Known rows, with every step that occurs:
gafe/befib/gede/momefi/veta/vivu/lonak: [ -6   1  23  17 -12  23  15   6   4   1  -1  13   7  18   5  22  -2 -11
  -4 -27 -14  -8   4  -2 -10   8  10   0  -1  16]
lezokik/vonosu/bezu/boso/momefi/veta/vivu: [ 16 -10   3 -19  19 -27  -4 -12 -18  24   4  10  10   8   2  -8  17  -5
  20  -5  -1   9 -32   6   4  -9   4  -3  -6  21]
gede/momefi/veta/vivu/vonosu/bezu/fozi: [ 14 -10  35   7  -4 -19  -1  15 -17  22  10   7  -4  10  13 -17  13   6
  13   7  10  13  -9  19  21 -10  20  21 -21  11]
kasave/vonosu/bezu/boso: [ 13 -23   6 -16 -10  -6   1   2 -13  23  -3  -2   7  25 -18  -3  35  10
  21  21   8 -11   4  16  -4  -6  -4  15 -18  -7]
gafe/lonak: [ -9   4  -9  -2 -21  25  17   7 -13  10  -7  -5  -4  13 -18   4  11  15
   6   0   4 -18  11  -1 -11  14   2  -1 -15 -11]
befib/gede/momefi/veta/vivu/dosu/lonak: [ -6  -2   9   5  -8   8   6   6  27  -9   7  -9  -4 -12  -1  10 -11 -19
   4 -33   4   6  -4   3  12 -17   7  15  -3 -13]
dosu/lonak/vivu/veta: [  3  -1 -12 -14 -23  15  26  -2  -7 -11   6 -31 -11   4 -17 -26  -7   9
  -5  16  17  -3  18  17 -11   7   2   2 -15 -21]
bezu/fozi: [  6 -12 -11   0 -14  14   1  12 -17   9   8 -15  -3  15 -20 -10  14  22
   3  22  17  -8  -7   3   5   4   3   3  -7 -10]
gafe/lonak/vivu/dosu: [ -5  28 -10   0 -32  23  29  10  -9   0 -18 -17 -13  16  -8  -2   9  13
 -11  -5  -3 -14  13  19 -12   7  -8 -15   1 -14]
dosu/lonak: [ -4 -12 -13 -18 -15  13  14   2  -3   6  11 -24  -6   1 -24  -8   1   8
   5  12  17  -8  10   3  -1   5   8   9 -20 -11]
momefi/befib: [-10  -8 -10 -11   0   9   3  -1 -13  17   8 -17   6  20  -4   2   5  25
   2   5   7 -26  -8   2   0  11   2  -9 -16  18]
dosu/lonak/vivu/vonosu: [ -2   6 -10 -10 -23   3  28  12 -15  14  13 -33 -18  -1 -12 -29   2  14
  -7  25   2 -12  23  21  -5  10  13   4 -18   1]
tiga/momefi/veta/vivu/lonak: [ -2  -2  24  -2  15   5  24   5  -2  10  -9  11   1  23   2  10 -10  -5
  -8 -11   1 -11 -10   1  -4   1   2  -9 -12  12]
veta/vivu/vonosu/bezu: [ -9  16  12 -11 -12 -16  15   6  -7   3   7 -13  -5  34   2  -4  15  16
   2   4  -5  -4  10   5   4 -15  24  24 -36  15]
saro/lezokik/vonosu/bezu/boso/momefi/veta/vivu: [ 10 -14   5 -16  23 -10 -11 -27 -24  21  12   4   3  10   7 -23  29   2
  23  -5  -3  10 -24  -1   2 -13   7  14 -12  19]
gafe/veta/vivu/vonosu/bezu/boso/momefi: [  1  -3  17  -3  -5 -32  22   3 -13  -3  -9  18 -18  39   2 -15  19   6
  11   8 -13  19   5  19  -8  -6   4  29 -24  16]
befib/gede/momefi/veta/vivu/vonosu/bezu/fozi: [  8   3  23  18  -5  -9  -8  10  -4  16  13   6  11  10  13 -14  16   0
  13 -11   5   1  -1  12  23 -17  20  30  -5   3]
kasave/vonosu/bezu/boso/momefi/befib: [  5 -28  11 -19  11 -29   1 -13 -12  33   3  12  11  23  -3  -3  34   8
  25  20   5 -11  -1  24   5  13 -14  -1 -12  28]
bezu/boso: [ 15 -22 -11  -8 -13  15   6  12 -20  13   1  -6  -3  16 -17  -2  12  17
   3  16   6 -13  -9   7  -8   1  -4  -1 -10  -7]
vonosu/bezu/fozi: [ 13  -2  -4 -11 -17   4  -5   2 -18  15   5 -10  12  27 -12 -17  24  21
  10  16  25  -5   2  11  14  -7   5  16  -9 -11]
lezokik/vonosu/bezu: [  2  10 -17 -21  -9 -10   0  -9 -19  18   0 -21  25  20 -13  -8  23  21
  10  -3   2 -13  -2  -4   1 -11  14   9 -12  -8]
fozi/bezu/boso/momefi/befib/gede: [  2 -17 -24  -3   7   7  -6 -30 -15  18   7  -8  16  13  -4  13  14  11
   9  -5   3 -28  -5  11   6  12 -30   0  25  15]
lonak/dosu: [-14   2 -28 -20 -15  20   6   6 -15  -4  -1 -17 -10  19   2   2  13  26
 -15  23   9 -20  -3   2   4   7  13   4 -16  -7]
lonak/vivu: [  3   8 -19 -20 -15  22  11   3 -22   4   7 -24 -10  11 -14  -8   7  22
 -17  20   2 -18  -4   6 -14   5   7  -6 -10  -1]
bezu/boso/momefi/befib/gede: [  1 -13 -20  -1   7   2  -3  -8  -7  18  11   8  15  14  -2   1  15  12
   6  -3  -4 -24  -6   8   3  12 -14  -7  12  21]
vivu/lonak/dosu: [ -8  15 -16 -11 -19  15  16   8 -17  -4 -10  -7  -8  29   5  11   3  25
 -21  18   2 -31   6   7   8  18   7  -1 -12  -8]
fozi/bezu/boso/momefi/veta/vivu/befib: [ 15 -33   5  -9   9  -1  11 -12 -14  12  -2   1 -11  12   5  17   6 -13
   9   8   5  -1  -6  10  -5   9 -18 -14  -1  36]
momefi/veta/vivu: [ -5  -6   1 -13   8  16   0   3  -4   3   9 -10 -12   9  -3  10  -6   4
   0  -2   5  -9 -25  -7  -4  -4  11  -2 -23  13]
befib/gede/momefi/veta: [  7  -7  -9   1  -6  20 -12   0  -6   9   5   1  10  -9  -4  14   1   6
  -2 -14  -3 -21 -10  -4   0   4   6   8   1 -13]
befib/gede/momefi/veta/vivu/lonak: [  3   8  16  10   0  16   3   6   3  -1   4  11   5   5   1  25 -13  -4
  -5 -24 -10 -19 -11  -8   5   0  10   7  -3  -2]

Rows:
[ 10 -14  29  19 -16  -2   6  11  -7  24   2  14  13  24  19 -10  28 -10
  15 -19 -11   7  11  21  -6 -13  14  19  -6  25]
gafe/befib/gede/momefi/veta/vivu/vonosu/bezu/boso
[-15   2   3 -11 -15   1  24   9  20 -15   6 -27 -19  12 -15   3  -6  -3
   1  -8   9  10   3   3   6 -15   8   9 -22  -6]
veta/vivu/dosu/lonak
[  9 -12  -6   8 -13  17   0   9  -1  11   0   3  17   2   4  13   5  -4
   0 -12  -4 -23  12  -4  -5   7   7  -3  -2   4]
vivu/befib/gede/momefi/veta
[-15   4 -23  -1  -2  19  -6  -5   1  11  13 -17  21  19  -4   6   6  19
   2 -13   1 -38   0  -5   2   3   2   1  -1  10]
momefi/befib/gede
[ -1  -3 -13  -2 -17  17  -1   4  -6  -2   8  -4  10   2 -15  10  10  14
  -6  -7  -5 -17   1 -11  -3  -1  11  18  -3 -19]
befib/gede/momefi
[  9 -20   8  -2  12 -16   8 -11 -23  17   2  -4 -22   4   5  13   4   0
   6  10 -10  -2 -15  19   1   9 -15   1  -6  27]
fozi/bezu/boso/momefi/veta/vivu/vonosu
[  8  24   6   9 -32   5  20  13 -30  29  -4  -9  -1  22   0 -40  31  19
   8  19  12  -9  30  33   6   6   6   7  -2  -3]
gafe/lonak/vivu/vonosu/bezu/fozi
[-17   6  11  12 -14  28  14   8   0  -5  -4  12   1  21  24  16   4  -7
 -15 -15  -8 -11   4   4   1  11  16   1   1  16]
gafe/befib/gede/momefi/veta/vivu/lonak/dosu
[ -5   0 -10 -10 -24   3  20   7  10  -4  -3 -28  -9   8 -18   1   0   5
   0  -2  10  -4  13  12   4  -2  -3   6 -14 -19]
vivu/dosu/lonak
[ -2  -5   3   0   5  19  -8   3   4  -3  14   3   2  -5   0  15  -4  -3
   0 -19  -3  -9 -20 -13   0  -9  16  13  -7   0]
befib/gede/momefi/veta/vivu
[-13   3  11  -8  12  10  24   7  -6   2 -14  12  -6  27  21   5  -3  -1
 -19   1   7 -12  -9   7   7   3   8  -8  -9  11]
tiga/momefi/veta/vivu/lonak/dosu
[  7 -21  29 -16   8 -34  11  -7  21  12  -3   7 -13   4  -3   0  16 -29
  28   1   8  21  -3  31  11  -9 -14   8 -14  10]
kasave/vonosu/bezu/boso/momefi/veta/vivu/dosu/lonak
[  3   9 -16 -10 -20  17  18   0 -17 -15  -1 -24  -9  19 -10 -11  -1  22
 -14  15   2 -11   4  10 -18   7   1  -5 -14 -15]
lonak/vivu/veta
[ 20 -25  -8 -12   7  -2  -3  -3 -21  20  -1  14 -10  -1  -4   4   7   4
   5  15  -1  -8 -23  16  -5  18 -15 -13  -3  12]
bezu/boso/momefi/veta
[ 14 -10  18 -18   3 -24   9  -7  11   7  -3   7 -10   9   7  -7   5 -22
  18 -10  15  22  -7  32  16 -13 -12   6  -8  10]
vonosu/bezu/boso/momefi/veta/vivu/dosu/lonak
[  2  21 -16 -13 -23  12  17   8  -9  -6  -8 -28 -14  18  -7   0   5  19
 -22   7  -4 -14  -2  16  -9  -2  -3 -12  -3  -7]
lonak/vivu/dosu
[ 29  -6   5 -17  -6 -23  12  -5 -24  36   5   1  -9  -4   9 -38  13  -5
  10  24   7   1  13  50   5  13  -5   2  -4  18]
dosu/lonak/vivu/vonosu/bezu/boso/momefi/veta
[ -3  -1  16  -7  -1  11  10  12 -14  -2  -5  11 -17  11  21  15 -11   6
 -15   5   3  -9 -19   5  14  11  17  -1 -16   5]
gede/momefi/veta/vivu/lonak/dosu
[ 18 -14  12 -22  14 -12  -6 -10 -12  14   5  19  -4  16   7  -1  13  -5
  13   5   7   8 -22  16   4  -5  -2   4 -13  23]
vonosu/bezu/boso/momefi/veta/vivu
[  7  -9   1 -13  11   4   8 -17 -22   4 -11   8 -21  16  18  23  -3  -1
  -7  13   4 -12 -19  21  15  17 -20  -7   9  17]
fozi/bezu/boso/momefi/veta/vivu/lonak/dosu
[  6  -1  31  -6  -3 -19   4   7 -14  16   4   5  -5  11  16  -1   7   4
   6  -2  -4   3  -5  12   8  -9  24  21 -32  15]
gede/momefi/veta/vivu/vonosu/bezu
[ -9  -2   6 -15   5 -14  17  -5  19  -8   3  -8 -25  -5  -3   9 -11 -17
   2 -10   4  14 -10  12   8   1  -4  -3 -15  12]
boso/momefi/veta/vivu/dosu/lonak
[-20   0   6  -2 -16   2  30   8  22 -29  -9 -21 -25  23 -15  -4 -10  -5
   5 -15   7  19   5   6  -7 -15   4  21 -21 -16]
gafe/veta/vivu/dosu/lonak
[ 24  -8   6  -8  -1 -30   0  -3 -25  32  -6  16  -1  15  11  -8  21   7
  11  13  -7  -8   1  33   4  11  -8   4 -12  20]
vivu/vonosu/bezu/boso/momefi/veta
[ 11   8   3 -15  14 -25   5  -8 -22  17 -10  19   7  22  25  -2  13  -1
   4   2  -2  -3 -22  17  20   2   4  -7   2  19]
lezokik/vonosu/bezu/boso/momefi/veta/vivu/lonak/dosu
[-12 -12  10   8  -8  26   4   4   4   1   9   3   4   7   2  11   9 -10
   0 -22  -8   2  -6  -7 -15  -1  16   5  -6  19]
gafe/befib/gede/momefi/veta/vivu
[ -8  -3   8  -8  -3   4  14   5  19  -5   2 -23 -18   2  -4   5 -14 -12
   5 -15  12   6  -9  10   7 -12   3   0 -19   1]
momefi/veta/vivu/dosu/lonak
[-14  -9  17  12 -20  15  18   6  27  -5   2  -9  -1   0   1   5   1 -27
   5 -36  -1  16  10   9  -4  -9   8   7  -1   5]
gafe/befib/gede/momefi/veta/vivu/dosu/lonak
[ 14 -10  -7  -1 -18  24  13   7   0  16  11 -11   8 -17   1 -18  -1 -15
  -1  -1  11 -14  25  13  -4   9  10  -6   6   3]
dosu/lonak/vivu/befib/gede/momefi/veta
[ -3  12  15 -14   8 -32   5  -8  -7  10   4   6 -12  17  15   3  10   2
   2   2 -10   0  -3  14   6   1  13  12 -30  32]
boso/momefi/veta/vivu/vonosu/bezu
[-12  11  13   2  -9  11  27   8  -3 -21 -11   0 -17  40 -13  12 -13  10
  -4  -7  -8  -5  -2  -6 -13   2   8  13 -22  -4]
gafe/veta/vivu/lonak
[ -7  -6   4   5 -15  13  16  16  10 -11  11   0   5  15  -5  11  10  -3
  -4 -11  -6  -6  15 -19  -5  -9  23  11 -15  10]
veta/vivu/befib/gede/momefi
[ 15  -6   3  -5   5  -5   0  -5   7  11   3  21  16  25  15   2  20 -20
  14 -12   0  -5   8   8   2  -9  -1   3  -1  33]
vonosu/bezu/boso/momefi/veta/vivu/befib/gede
[ -7   3  -7   4   0  23   4   8  15  -1   8  -9   8  18   6  15   2 -10
   1 -18  -3 -22   6 -14  -7  -9  14  -4 -11  23]
momefi/veta/vivu/befib/gede
[ 10  16 -10  -2  -4 -19   5  -9 -19  31   9   3  17  25  18 -26  29  15
   1   6 -11 -24  15  35   6   6  -6   1  13  33]
lonak/vivu/vonosu/bezu/boso/momefi/befib/gede
